(in the rows, 128 means zero)
Known rows, with every step that occurs
nudi dafi bito botum peli sudisos kezu: [124 129 139 145 124 127 131 137 126 145 134  75 118 101 123 105 129 127
 110 126 112 117 100 114 116 106 147 162 131 172 123 122]
rulal botum: [138 120 108  98 132 117 127 134 117  87 147  84 134 137 121 139 126  69
 145 124 131 111 139 167 137 166 103 131 121  99 127 118]
rulal nudi dafi: [128 117 122 113 133 138 118 162 127 105  95 146 137 116 115 108 132 145
 147 134 136 139  54  93 111 126 153 139 127 129 149 119]
sudisos kezu nudi dafi bito botum: [109 154 133 122 136 113 129 150 128 114 118 122 118 105 146 128 124 137
  88 134 138 142  82 132 110 126 160 110 115 169 119 101]
nudi dafi bito botum: [131 123 143 118 137 128 115 132 118 126 131 105 127  99 107 106 132 117
 106 124 134 114  99 112 107 108 142 157 123 185 131 110]
botum peli neta rulal: [145 159 118 169 137 115 109  99 139 139 125 157 130 151 129 148 129 110
 128 114  98 119 130 128 142 141 105 131 128  89 105 138]
rulal dafi: [131 125 118  88 135 132 126 153 121 168 124 123 129 130 117 130 135 125
 101 124 143 129 114 142 135 130 158 120 115 126 133 134]
botum peli sudisos rulal dafi bito: [143 139 134 133 110 143 146 136 140 154 124  50 131 118 128 125 121 145
 127 121  85 136 169 125 148 118 134 153 134 113 125 133]
rulal neta: [133 127 114 131 126 124 135  90 125 133 121 168 126 120 115 147 133 121
 190 133 140 121 111 122 133 151 146 118 125 109 145 132]
nudi dafi zeda: [103 136 147 117 132 117 115 140 123 134 143 165 125 114 110 115 149 122
 107 130 138 125  49 117 115 100 142 128 124 107 136 133]
zeda rulal neta peli botum: [130  93 113 119 140 126 120  84 115 106 114 177 113 143 145 136 131 107
 171 142 116 116 127 135 127 140 130  62 127 151 146 123]
peli sudisos dafi: [123  91 119 135 117 145 155 133 121 178 148 171 135 127 124 109 117 150
 125 131 141 139 199 124 129 138  96 153 136 141 136 131]
sudisos dafi bito: [135 134 140 123 131 139 140 139 123 145 133 153 144 109 107 109 129 147
  98 127 117 125 246 138 115 124  77 135 114 136 137 106]
zeda rulal botum: [136 100 113  97 144 121 120 122 108  54 144 154 120 148 140 132 121 110
 150 138  95 116 140 164 129 167  93 132 122 130 122 121]
zeda dafi bito: [137 129 142  91 133 131 123 110 115 152 114 122 121 119 103 153 131 152
 134 131 133 127 252 137 128 124 123  88 115 142 134 102]
peli neta: [128 123 122 167 139 121 108 106 124 125 132 159 119 123 120 149 125 107
 125 118 151 119 129 126 132 160 110 123 130 127 109 126]
nudi dafi bito botum peli: [137 129 143 132 135 126 117 130 127 128 124  80 127  98 109 104 134 113
 113 120 102 112 105 108 113 102 142 162 120 165 125 114]
nudi dafi zeda rulal neta peli sudisos: [100  96 140 137 128 130 133 111 122 125 142 174 110 127 128 105 140 153
 138 149 140 132  55 113 113  87 160 120 137 129 143 144]
dafi bito botum: [146 125 148 104 139 129 121 127 119 121 140 113 130 102 112 141 131 105
 134 125 124 114 200 131 114 128 115 137 121 180 120  95]
kezu peli sudisos rulal neta: [115 126 122 149 104 136 148 112 142 117 133  86 135 139 130 128 117 148
 161 126 161 133 132 126 147 143 130 151 138 108 136 164]
botum peli sudisos: [138 109 124 143 115 131 135 116 136 164 125 108 125 126 126 138 124 119
 169 123  80 131 148 124 147 131 110 148 135  98 124 133]
neta rulal nudi dafi: [135 149 120  98 136 127 119 146 129 123 116 218 149 160 135 112 130 160
 121 136 150 143  59 111 116 134 138 133 127 124 151 127]
nudi dafi zeda rulal botum peli: [112 129 136 127 136 116 119 135 121  85 146 132 116 130 122 109 144 108
 120 133  86 115  58 131 116 100 134 150 123  99 125 138]
botum peli sudisos kezu: [127 132 120 145 113 122 138 129 138 165 128 108 118 131 138 147 123 128
 155 125  86 131 132 137 148 136 116 128 134  91 118 137]
bito botum peli: [147 128 113 119 140 120 114 122 126 144 140  83 131 120 116 147 131  81
 154 108  81 108 136 120 129 126 130 134 119 146 100 121]
neta rulal: [140 153 122  90 139 116 116 120 125 144 144 231 145 169 136 141 128 139
 116 127 148 134 115 147 138 148 101 113 122 112 134 127]
neta peli sudisos: [123  75 124 110 124 136 133 120 129 161 129 113 128 132 132 135 119 133
 147 134 156 138 149 141 140 114 109  69 136 125 134 122]
dafi bito botum peli neta rulal: [154 151 142 147 139 123 115 109 132 122 136 124 131 125 123 142 132 104
 122 119 106 112 194 124 120 123 112 149 125 160 102 109]
kezu peli neta rulal: [123 147 125 168 133 115 112 110 140 111 129 161 135 169 129 142 126 122
 109 120 168 121 127 139 139 145  98 134 126  99 113 156]
dafi bito botum peli: [154 136 145 121 137 127 121 121 128 128 129  81 131 103 112 143 133 101
 144 120  84 111 202 126 121 117 115 143 120 158 112 101]
dafi nudi: [149 134 122 113 131 129 129 128 112 108  84 147 131 114 132 143 119 127
 150 120 118 120 149 137 119 141 106 109 130 116 132 141]
botum peli neta: [141 141 120 177 134 120 112 104 137 133 119 108 121 124 118 150 129  98
 144 111  83 114 133 125 140 140 109 132 126  90 103 132]
rulal nudi dafi bito botum peli sudisos: [138 110 136 138 124 148 134 156 132 112 101  90 132 103 119 100 129 140
 153 134 111 136 111  81 105 107 157 176 138 165 136 113]

Rows
[112 128 134 105 109 144 148 153 126 159 163 109 130 126 132 126 127 157
 111 130 160 146 132 126 141 126 155 139 142 129 134 142]
peli sudisos rulal dafi zeda
[136 150 119 157 140 115 106 100 126 130 142 217 130 157 136 146 124 122
 104 122 165 123 119 133 131 160 104 120 131 127 111 132]
peli neta rulal
[114 115 128 115 136 123 124 133 131 111 100 156 128 111 137 109 120 136
 108 132 141 158  55 109 115 126 155 133 114 138 138 102]
kezu nudi dafi
[103 103 132 164 113 139 156 115 134 123 138 164 127 149 128 113 130 155
 149 142 139 133 177 123 125 115 112 165 136 106 135 166]
kezu peli sudisos dafi zeda rulal neta
[149 163 132 181 134 127 114 118 145 116 103 137 131 134 126 120 132 131
 115 123  97 126 117 103 124 123 125 155 129 106 116 125]
botum peli neta rulal nudi dafi bito
[110 156 136 174 131 120 112 134 143  94 120 161 135 160 128 123 139 133
 104 129 174 127  82 113 118 118 129 149 131  94 120 160]
kezu peli neta rulal nudi dafi zeda
[128 100 118  95 135 119 104 124 124 151 116  92 132 135 131 141 135  56
 122 120 149 113 150 154 138 124 111  14 125 132 149 104]
neta peli botum
[131 106 117 102 118 149 146 140 127 145 114  55 133 124 139 122 112 159
 118 126 158 137 148 140 141 106 138  71 139 135 137 140]
neta peli sudisos rulal dafi nudi
[131 121 121 109 110 151 154 148 119 146 128  90 131 120 141 119 109 163
 117 124 154 141 138 128 136 139 151 144 144 146 135 149]
peli sudisos rulal dafi nudi
[107 162 123 129 125 106 125 145 135 123 130 117 126 143 132 157 130 135
 114 126 144 121 111 165 141 144 110  91 117  92 124 147]
sudisos kezu peli
[129 150 109 112 122 127 126 105 131 115 130  69 140 124 129 140 129 104
 140 119 160 116 119 133 145 143 146  48 126 125 154 124]
sudisos rulal neta peli botum
[105 132 139 125 106 136 145 148 140 134 146  73 136 142 129 128 130 146
 113 127 166 139 134 132 143 117 139 148 136  97 129 167]
kezu peli sudisos rulal dafi zeda
[105 114 140 139 114 130 151 141 131 141 123 147 113 112 155 119 113 162
 112 146 154 159 114 127 121 133 143 137 140 158 133 111]
peli sudisos kezu nudi dafi bito
[146 115 136 110 127 143 142 150 125 172 125  63 124 114 119 121 132 120
 112 125 113 126 179 125 127 106 164 165 129 174 118 123]
rulal dafi bito botum peli sudisos
[110 109 136 136 126 123 128 133 121 102 149 132 112 130 129 102 138 117
 127 139  94 125  68 124 118 104 137 166 134 110 126 142]
nudi dafi zeda rulal botum peli sudisos
[145 115 132 135 146 136 118 122 117 112 125 125 108 128 132 125 129 138
 107 130  82 115 161 126 118 123 143 153 120 186 100 125]
zeda rulal dafi bito botum peli neta
[145 149 121  90 135 127 120 141 130 120 121 226 152 166 137 137 130 157
 140 136 148 144 110 122 123 145 120 118 127 117 140 121]
neta rulal nudi
[128 157 121 103 126 140 120 163 133  86 126  94 150 113 122 112 124 167
 121 122 141 140  61 102 123 140 148 125 125 130 147 123]
sudisos rulal nudi dafi
[103 111 136 127 134 119 114 114 117 117 133 164 112 127 126 109 151  93
 118 139 135 115  57 117 112  93 161  86 128 136 151 134]
nudi dafi zeda rulal neta peli botum
[122 120 148 117 135 127 129 132 132 101  93 145 127  99 136 105 123 142
 103 137 135 158  95 111 109 120 148 143 116 150 141  89]
kezu nudi dafi bito
[ 98 109 125 138 115 126 147 143 129 147 125 157 114 120 156 119 113 155
 117 141 153 158  83 126 128 139 151 128 138 146 131 122]
peli sudisos kezu nudi dafi
[137 135 115 152 107 136 148 105 141 144 129  83 130 122 129 135 121 136
 177 120  91 131 135 113 152 138 134 147 138  94 130 143]
botum peli sudisos rulal neta
[125  97 113 103 121 137 141 132 131 118 146  39 137 136 134 126 113 125
 133 128 162 133 150 155 150 127 110  77 135 118 134 122]
neta peli sudisos rulal botum
[139 148 118 157 140 126 110 119 130 108 125 217 135 155 136 142 126 137
 124 129 166 134 115 115 121 157 120 127 133 128 117 127]
peli neta rulal nudi
[109 178 120 161 131 103 118 131 138 120 133 153 125 164 141 158 127 136
  89 124 169 120 104 161 139 153 107 100 123  99 108 154]
sudisos kezu peli neta rulal
[109 130 138 125 125 115 135 134 121  87 163 150 109 143 143 149 142 118
 144 145  86 123 141 159 129 123 112 128 135  87 109 138]
dafi zeda rulal botum peli sudisos kezu
[149 135 136 101 136 136 130 149 126 162 124  62 127 112 111 125 137 110
 101 121 104 118 172 131 128 106 161 147 116 162 118 120]
rulal dafi bito botum peli
[141 117 131 155 114 143 152 125 137 170 125 111 133 116 123 116 124 136
 140 125  73 131 221 122 135 116  92 164 132 110 127 127]
botum peli sudisos dafi bito
